Each row was made from one path, in order. Every step used is in the known rows, and no mark comes twice. Write each row's path.
In the rows, zero is written as 128.
Known rows:
M/Z: [118 122 148 104 135 106 138 155 123  94  89 114 129 164 102  99 127 127
 119 128 140 163 128 117 122 152 145 122 147 129 141]
W/D/M/Q/N/Z: [122 193  20 157 134 160 132  97 173 177 102 129 192 148 123 132 159 157
 127 157 109  72 180 139 106 188 161  91 117  93 137]
Z/M/D: [108  89 133 126 146 101 136 119 111 147 140 134 133 135 116  95 105  59
  92 116 133 112 117 149  97  90 118 145 119 130 130]
U/M/D/E/Q/W: [ 81  71 110 143 133 130 154 104 153 125 193 176 140 108 118 178  79 127
 155  80 119 137 106 130 169 123  95 198 116 179 135]
G/K/D/N: [172 175 170  67 114 145 130 145 139  89 148  82  96 121 156 103 154 169
 109 189 177 116 143 144 189 113 112  44 127 110 128]
G/K/D/N/Z/M: [160 203 152  67 114 140 147 130 147 127 123  75  87 163 199 103 166 109
  96 198 189  83 189 117 142 152  77  73 115  80  83]
U/M/D: [ 76  94 112 159 153 112 125 129 114 100 151 126 142 134  99 136  70 103
 112  80 120 134  91 140 138 133 137 170 105 169 160]
E/D/N: [126 133 139  84 144  84 165 154 127  96 174 108 164 131 101 108 130 155
 166 155 163 138 117 104 126 118 164 137 120 103 114]
Q/W/D: [138 137 149 136 117 122 165 110 177 142 133 136 142 107  93 118 127 144
 116 130  72 181 125 155 148 126 134 129 222 159 155]
W/D/E: [153 154 160 155 100 147 132 120 110 150 106 146 125 116 113 138 137 149
 137 153  67 197  95 114 133 112 132 133 151 132 159]
K/D/E/U/M: [167 133 149 191 106 208  84 154  87  97 119 105  60 116 120 172 146 214
 152  70 134 175 115 111 177 167 145 164 121 133 120]
P/M/Q: [127 117 147  77 139  65  79 147  92 126  76 129 127 112 133 110 152  95
 140  92 115 123  96 157  78  95 158 124 122 138 131]
E/U/M/D/N/Z: [ 90 133  55 198 151 161 131 140 107  80 183  91 155 166 159 151  75 143
 142 100 158 107 136  80 114 163 115 228  99 120  83]
K/D: [162 146 159 108 144 122 121 138 134 103 115 121  90 114 106  95 165 164
 110 134 135 153 132 153 176 152 142  77 152 132 138]
W/D: [133 158 147 146 122 116 128 119 128 135 122 126 143 126  98 117 132 130
 105 149  72 187 108 138 128 128 147 108 170 142 156]
D/N/Z/M/Q/C: [118 124 122 110 127  80 149  95 131 125  76 103 154 134 170 123 101  62
 128 161 146  47 195 107  51 148 140 119 106 107  89]
E/U/M/Q/N/D: [112 105  83 213 139 163  56 153  97 105 138 127 132 154 115 176  46 167
 117  55 123  66 104 146 108 117 201 159  85 175 158]
D/E/Q/N/Z: [117 141  94 121 108 134 128 117 157 138 135 186 130 126 142 173 142 153
 148 153 131 116 127  94 139 186 100 108  88  96  89]
P/M: [121 126 174  84 136  85 108 145 106 118  95 107 117 106 124  91 163 105
 137 104 110 160  82 139 113 106 119 140 159 129 128]
M/D/E/U: [149  73 127 180 111 171  98 154  67 118 145 153  93 125 119 136 117 160
 137  88 123 167  92 121 114  87 113 177 124 120 119]
N/Z/M/D/E: [121 109 122 130 130 129 156 118 110 167 105 158 103 162 163 119 120  64
 112 129 126 112 128  98  82 129  80 178 108 107 102]
D/E/U: [169  97 157 165  80 171  78 163  71 121 110 135  78 115 115 159 151 165
 149  90 130 189 109 107 116 122 131 141 136 109 106]
P/M/D/N/Z: [ 92 161  94  88 182  87 169 130 133  99 153 106 163 142 192  70 133  99
 147 150 132 105  99  96 101 101  72 199 123  99  83]
M/U: [127 102 187 127 112 123  96 139  99 125  95 111 108 107 107 136 153 102
 126 113 143 140 111 124  96  87 145 112 110 140 102]
U/M: [102 113 141 150 119 118 104 134 120 106 114 106 127 128  91 157 101 107
 129  83 127 156 110 133 140 168 154 138 125 161 157]
Q/N: [120 121 125 123 119 131 115 132 152 115 122 137 138 108  78 121 115 160
 118 126 134 120 108 155 142 136 151  87 136 125 137]
D/M: [126 115 108 126 129 142 120 126 129 144 120 100 141 113 100 111 174 111
 132 121 155 139 156 143 144 151 129  90 136 102 146]
M/D: [109  94 123 131 149 103 130 136 115 115 149 146 133 127 101  96 101 106
 105 113 125 134 101 154 123 104 124 131 131 141 149]
Q/W: [134  89 158 102 115 113 146 134 166 124 122 136 116 102  92 120 128 126
 125  97 129 157 138 164 145 137 124 111 198 151 138]
P/M/D/E: [118 100 154 106 150 114 128 137  88 125 120 149 110 109 143  93 137 118
 153 104  94 155  50 121 113  57  92 195 130 132 136]
K/D/M: [159 155 107 118 152 162 134 120 148 127 126  92 109 103 110  84 206 162
 126 136 168 134 170 154 192 163 126  73 146 100 143]
U/M/D/N/Z: [ 73 149  63 149 166 119 164 120 139  89 173  97 169 163 159 130  68 106
 133 130 148 100 129  96 131 166 107 201  88 135 111]
Z/M: [127 107 168 113 118 105 113 128 107 153  98 116 116 125 109 117 136  68
 102 115 136 130 136 139 101 121 130 111 134 120 121]
E/D: [127 104 164  94 134  72 141 160 122 114 133 136 126 138  75 113 135 133
 136 109 133 166 106 128 115 141 172 115 144 125 143]

Write each row's path:
[131  91 134 135 131 133 131 137 104 123 135 162 110 120 117 119 110 125
 136 122 117 149  89 129 128  88 109 151 115 137 147] => M/D/E
[173 149 188  80 103 137 105 153 134 102 113 113  55 128 125 108 161 147
  87 147 149 145 138 165 181 134 115  26 151 132 152] => G/K/D
[111  88 119 124 133 110 124 123 108 130 179 188 126 112 132 147 119 113
 138 135 118 144  92 123 140  94  98 144  84 128 128] => M/D/E/Q
[126 167 107 108 131 110 150 134 143 111 129 103 149 148 162 118 135 117
 136 168 161 123 151  94 118 169 107 126 125  96  85] => D/N/Z
[132 201  90 126 135 105 142 101 131 175 113 104 188 160 178 130 126  82
 118 187 116  83 175 106  52 138 142 140 102 101  87] => W/D/N/Z/M/Q
[117 187  89 153 108 144 146  95 166 158 148 181 162 131 146 171 142 173
 137 182  75 139 119  86 138 172 105 122 112 102 110] => W/D/E/Q/N/Z
[156 134 164 142  95 156 167 114 160 161 123 153 125 105 105 137 131 168
 142 138  65 198 113 133 153 114 114 148 211 154 152] => Q/W/D/E
[168 208 144  69 118 144 146 145 156  88 133  85  86 154 188 106 163 152
 106 195 180 106 169 118 173 166  84  54 126  93 104] => G/K/D/N/Z
[166 154 142  88 113 178 119 136 143 128 120  85  81 121 128 100 202 149
  98 148 178 122 170 168 202 150 104  18 139 103 161] => G/K/D/M
[133  99 142 215 114 182  81 158  67 110 140 119  80 149 146 182  78 144
 138  65 111 162  85  91 134 112 135 199 113 167 159] => N/D/E/U/M
[149 102 127 191 115 192  91 156 100 122 144 148  89 132 130 144  97 199
 134 103 114 122  86 112 136  81 132 155 131 126 138] => Q/N/D/E/U
[150  85 118 190  85 174  42 162  55 123  87 132 104 126 115 214 108 151
 161  44 133 145 115 116  91 144 182 172  81 148 122] => D/E/U/M/Q
[119 157 125  81 145  74 187 136 138 142 144 100 160 170 148 109 137  96
 151 161 171 103 161  76  76 159 129 160 110  78  69] => E/D/N/Z/M
[123  97 198 121 110 121  96 121  91 166  84 101 109 114 124 136 154  60
 113 113 149 109 122 121  66  72 138 123 101 125  81] => Z/M/U
[161 174 134  96 154 136 142 137 145  88 154  88 126 106 137  92 160 181
 140 176 165 132 139 133 186 129 130  93 129 114 113] => K/D/N
[125 110 149 131 133 104 112 131 101 132 171 176 111 127 164 149 115  99
 129 142 107 146  94 102 156  85 101 125  94 149 150] => N/D/E/Q
[131 153 141 147 107 123 120 107 116 150 153 167 144 109 127 166 150 136
 138 170  71 189 102 104 144 118 118 121 122 131 136] => W/D/E/Q
[138  79 147  94 112  99 120 122 146 174  91 143 129 119 106 134 126  71
 113  87 147  91 166 182  83 117 156 115 155 151 116] => Z/M/Q/W
[157 191  99  85 155 114 133 117 139 139 105 100 133 155 187 108 161 107
 126 169 184  56 197 122 100 163 140 108  81  93  67] => K/D/N/Z/M/Q
[102 115 107 123 148  92 151 121 126 150 122 140 124 170 150  94 114  45
  86 123 135  98 144 120  77 145  91 154 123 109 105] => N/Z/M/D
[120 207 111 134 133 120 173  96 146 163 135  88 180 158 172 111 131  92
 114 199 113 121 159  86  92 143 107 154 138  91  86] => W/D/N/Z/M
[190 149 204  88  85 169 111 154 115 112 100 127  36 119 142 128 172 170
 115 153 142 158 123 140 188 122 102  50 132 124 152] => G/K/D/E
[137 154  76 148 133 140 110 107 123 173 111 113 182 122 109 124 163 120
 126 139 104 121 160 157 110 130 173  88 127 124 163] => W/D/M/Q
[ 91  86  98 128 132 134 130  98 130 165 179 185 155 112 122 145 105 117
 126 145 128  75 100 130 124  78 102 147  66 107 106] => Z/M/D/E/Q/N
[136 154 115 126 118 104 159 100 171 196  86 145 154 160 146 131 128  80
 104 126  90 104 186 147  63 162 137 136 178 142 111] => N/Z/M/Q/W/D
[117 121 107 141 157 131 129 128 123 143 150 105 128 137 136  91 136  93
 110 123 140 122 141 139 154 107 118 108 139 131 180] => N/D/M
[134  88  87 105 124 137 131 119 164 164 107 129 150 103  96 123 161 115
 143  87 165  99 188 186 125 145 148  95 157 135 142] => D/M/Q/W
[115  91 176  97 132  57 103 122 100  93  48 120 120  87 123 102 126  95
 142  98  86 112 106 154  72  98 155 119 154 152 147] => P/M/Q/C
[ 93 106  80 192 151 163 111 140  93  75 196  87 159 133 122 147  66 161
 146  90 154 119 107 114 128 107 140 215  97 133 109] => E/U/M/D/N
[104 130 105 130 174 141 159 138 128 122 127  95 140 186 141  76 131 109
 114 132 151 124 150 112 145 122 122 134 131 130 178] => N/D/M/Z
[111 123 127 142 153 125 123 134 148 115 149 144 132 137 114 104  85 143
 103 137 111  99  92 145 150  93 142 104 134 151 170] => Q/N/D
[109 147  75 119 164 107 171 130 141 105 169 121 162 155 164  95 100 105
 128 166 155 103 136 102 116 133  90 159 108 102  96] => M/D/N/Z
[149 111 179 124 120 112 138  96 134  84 121 157  81  70 133 137 154 171
 149 157 107 151 135 116 187 143 113  82 128 137 136] => K/D/E/Q/C
[129 112 105 115 124 116  86 138 134 127  98 152 153 118  84 138 107 149
 125 115 134  80 125 175 106 131 189  72 102 130 140] => M/Q/N
[111 110 104 169 131 154  95 133 118 133 116 154 135 145 132 181  44 145
 144  92 110  72  85 131 129  99 178 151  60 184 183] => U/M/Q/N/D/E
[162 119 152  95 121 139 154 117 172 128 156 171  88  83 134 141 177 185
 151 136 135 161 142 141 209 140  97 103 157 138 112] => K/D/E/Q/W
[139 119 143 220  82 208 129 124 128 136 131 121 114 113 100 188 108 202
 158  70  72 203 113 117 149 142 135 214 198 167 136] => Q/W/D/E/U/M
[123 189 116 121 128 128 204  89 190 172 148 102 178 145 169 110 129 110
 123 178 114 118 177 107 108 147  89 169 194 114  81] => Q/W/D/N/Z/M
[123  70 172 125 116  75 110 102 103 130  52 128 124 105 107 125 100  58
 109 112 113  84 160 151  60 114 169  91 123 145 143] => Z/M/Q/C
[121 160 115 150 107 149 126  95 149 153 163 179 164 100 110 165 128 192
 141 178  71 150  92 115 157 119 131 110 109 118 134] => W/D/E/Q/N
[114  88 124 128 118 111 112 129 154 123 101 129 139 119  90 170  89 115
 141  48 135 114 141 176 124 158 179 140 141 192 152] => U/M/Q/W
[134  87 152 101  99 123 141 123 155 140 155 179 114  88 121 165 142 137
 158 120 130 162 130 134 160 128  96 129 149 140 113] => D/E/Q/W
[ 68 138  55 125 181 142 152 113 167 125 179 127 187 164 137 101 124 144
 121 156 151  69 148 116 167 128 122 112  95 116 155] => E/Q/N/D/M/Z
